Each row comes from the steps of one path. Every step used is in the known rows, and no mark comes twice. Write the path behind each row, first mark first.
In the rows, 128 means zero.
Known rows:
rataga -> movi -> pakuf -> fopanuk: [135 121  92 127 133  89 117 124 161 194 127 124 120  94  69 120 113  89
 126 158 117  61 135 126]
pilap -> movi -> fopanuk -> godis: [114 124 118 120 159 159 179 113  92  69 113 127 133 132 127 103 146 157
 130 133 129 155 131 132]
pakuf -> fopanuk -> godis -> movi -> pilap: [120 143  34 135 125 121  99 152 108 108 114  80 135 181 184 113 111 130
 142 125 136 151 123 104]
fopanuk -> godis: [137 129 165 113 164 124 169 130 141  70 127 133 141 157 159 125 146 141
 127 135 131 152 113 108]
godis -> pakuf -> fopanuk: [135 129 150 127  94 127 142 111 152 162 154 132 122 113  81 121 115 129
 142 113 119 107 135 111]
rataga -> pakuf -> fopanuk -> godis: [121 130 121 133 175 105 140 107 158  94 138 171 122 144 114 105 151 135
 143 102 133 159 121  84]
pilap -> movi: [139 113 178 124  98 170 144 132 106 128 131 109 111 100 130 120 131 147
  82 163 128  97 126 206]
movi -> fopanuk: [117 113 178 128 156 106 125 116 117 124 104  81 138 135  72 100 146 130
 127 135 137 173 144 123]
rataga -> fopanuk -> godis: [137 124 148 119 183 107 154 136 128  92 119 110 158 183 182 176 145 106
 116 102 131 138 105 107]
fopanuk -> godis -> movi: [119 141 104 121 106 148 126 157 110  91 144 156 126 144 209 142 127 149
 131 128 145 134 103 123]
rataga -> pakuf -> fopanuk: [124 117 150 145 150  89  94 104 166 164 142 136 106 122  64  94 149 122
 119 108 138 152 131 112]
rataga -> movi: [137 115 181 102 129 122 150 133 133 139 125 119 133 120  68 127 114 121
 100 179 113  68 126 169]
pakuf -> fopanuk: [130 120 133 125 131 108 123 112 144 159 134 112 125 138  63 102 141 115
 109 123 131 117 116 115]
movi -> rataga -> fopanuk: [129 119 208 127 146 108  62 139 125 153  76  71 151 163  72 195 141  81
  76 107 129 137 126 157]
rataga -> pakuf -> fopanuk -> godis -> movi: [107 140  70 135 116 128 103 136 124 111 155 178 110 134 171 121 131 142
 143  99 147 145 109 102]
pilap -> movi -> rataga -> fopanuk -> godis -> pakuf: [135 135 170 120 102 176 153 132 121  99 121 145 139 112 141 192 108 135
 135 109 112 108 143 152]
rataga -> godis -> movi: [132 132 125 129  80 135  91 145  84 159 164 149 132 156 199 142 133 132
 106 124 130 140  90 155]
pilap -> movi -> rataga -> pakuf -> fopanuk: [110 121 158 145 124 133  68 105 139 160 110 153  98 101   4  98 143 126
  99 114 131 137 142 157]
pakuf -> fopanuk -> godis -> movi: [112 140  65 123 103 145 123 138 109 111 151 168 122 137 173 125 126 141
 136 113 144 125  97 103]
pilap -> movi -> pakuf -> fopanuk -> godis: [133 130  73 128 147 132 159 123 140 118 128 153 121 106 144 119 131 125
 137 133 124 104 124 118]
pilap -> movi -> fopanuk -> godis -> pakuf: [129 134 155 123 108 181 199 116 114  87 141 149 130  98 145 131 109 166
 166 129 115 137 156 126]

Write each row's path:
[140 129 134 128  95 129 140 102 131 176 172 153 135 129  96 119 125 123
 135 100 105 116 120 115]
rataga -> godis -> pakuf -> fopanuk
[102 129 135 146 115 116  38 120 145 171 119 157 102 114  31 110 137 122
 114 102 143 151 134 130]
godis -> movi -> rataga -> pakuf -> fopanuk
[146 138 179 116 109 152 187 131 151  89 152 155 138 115 170 150 112 153
 161 132 116 134 141 107]
fopanuk -> godis -> pakuf
[152 119 150 142 113 131 116 150 140 170 118 106 106  66 166 139 118 117
 114 181 129  83 149 186]
pilap -> movi -> pakuf
[143 135 173 121 126 135 177 133 145 104 146 129 149 135 185 190 109 123
 153 104 117 124 134 107]
rataga -> fopanuk -> godis -> pakuf
[136 119  90 140 114 123 118 123 140 189 127 119 105  77 107 113 125 105
 115 147 127  75 136 151]
pilap -> movi -> pakuf -> fopanuk
[132 134  89 128 164 104 148 122 161 120 128 150 131 128 142 121 136 116
 147 126 128 120 123  81]
movi -> pakuf -> fopanuk -> godis
[100 123 124 131 113 129 102 131  89 129 121  99 128 128 123 112 131 138
 138 123 149 167 135 128]
godis -> movi -> fopanuk
[126 131  61 145 103 103  83 140 148 194 137 129 111  93 134 130 117 101
 136 127 142  92 128 117]
godis -> movi -> pakuf -> fopanuk
[130 134 166 120 127 148 184 117 138  84 140 146 141 112 138 136 117 156
 177 120 118 156 154  97]
movi -> fopanuk -> godis -> pakuf
[129 131  75 119 161 107 159 122 154 121 124 159 131 116 116 126 122 112
 150 144 116  86 123  96]
rataga -> movi -> pakuf -> fopanuk -> godis
[113 109 147 130 127 155 147 112  81 121 110  91 119 105  85  97 139 143
 112 145 133 143 147 173]
pilap -> movi -> fopanuk
[127 131 112 118 162 119 164 112 141  90 134 149 136 157 121 106 145 133
 132 112 128 136 107  87]
pakuf -> fopanuk -> godis
[138 136  79 139 107 113  72 157  84 148 126  64 146 190 203 122 119 125
 117 138 125 158 118 147]
rataga -> godis -> movi -> pilap
[142 122 130 117 142 104 118 144 125 129  94  41 144 163  98 117 104 116
 112 182 109 105 144 156]
rataga -> movi -> pilap
[128 139  59 136 139 111  98 166  99 108 106  51 148 196 225 156 112 114
 132 119 138 154 121 119]
rataga -> fopanuk -> godis -> movi -> pilap
[146 130 213 125  60 187 121 122 106 153 141 165 134 102 101 151 116 147
 113 131  93 119 139 188]
pilap -> movi -> rataga -> godis -> pakuf
[111 130 125 133 152 146 120 105 133  98 112 184 111 122  73 107 147 143
 119 110 128 144 129 128]
pilap -> movi -> rataga -> pakuf -> fopanuk -> godis
[139 133 112 144 101 111  79 172 146 182 129 119 114  80 210 157 110 110
 137 159 149 107 139 140]
godis -> movi -> pakuf
[114 126 139 120 181 118 167 114 119  63 110 126 148 152 128 111 152 144
 146 124 132 178 130  94]
movi -> fopanuk -> godis
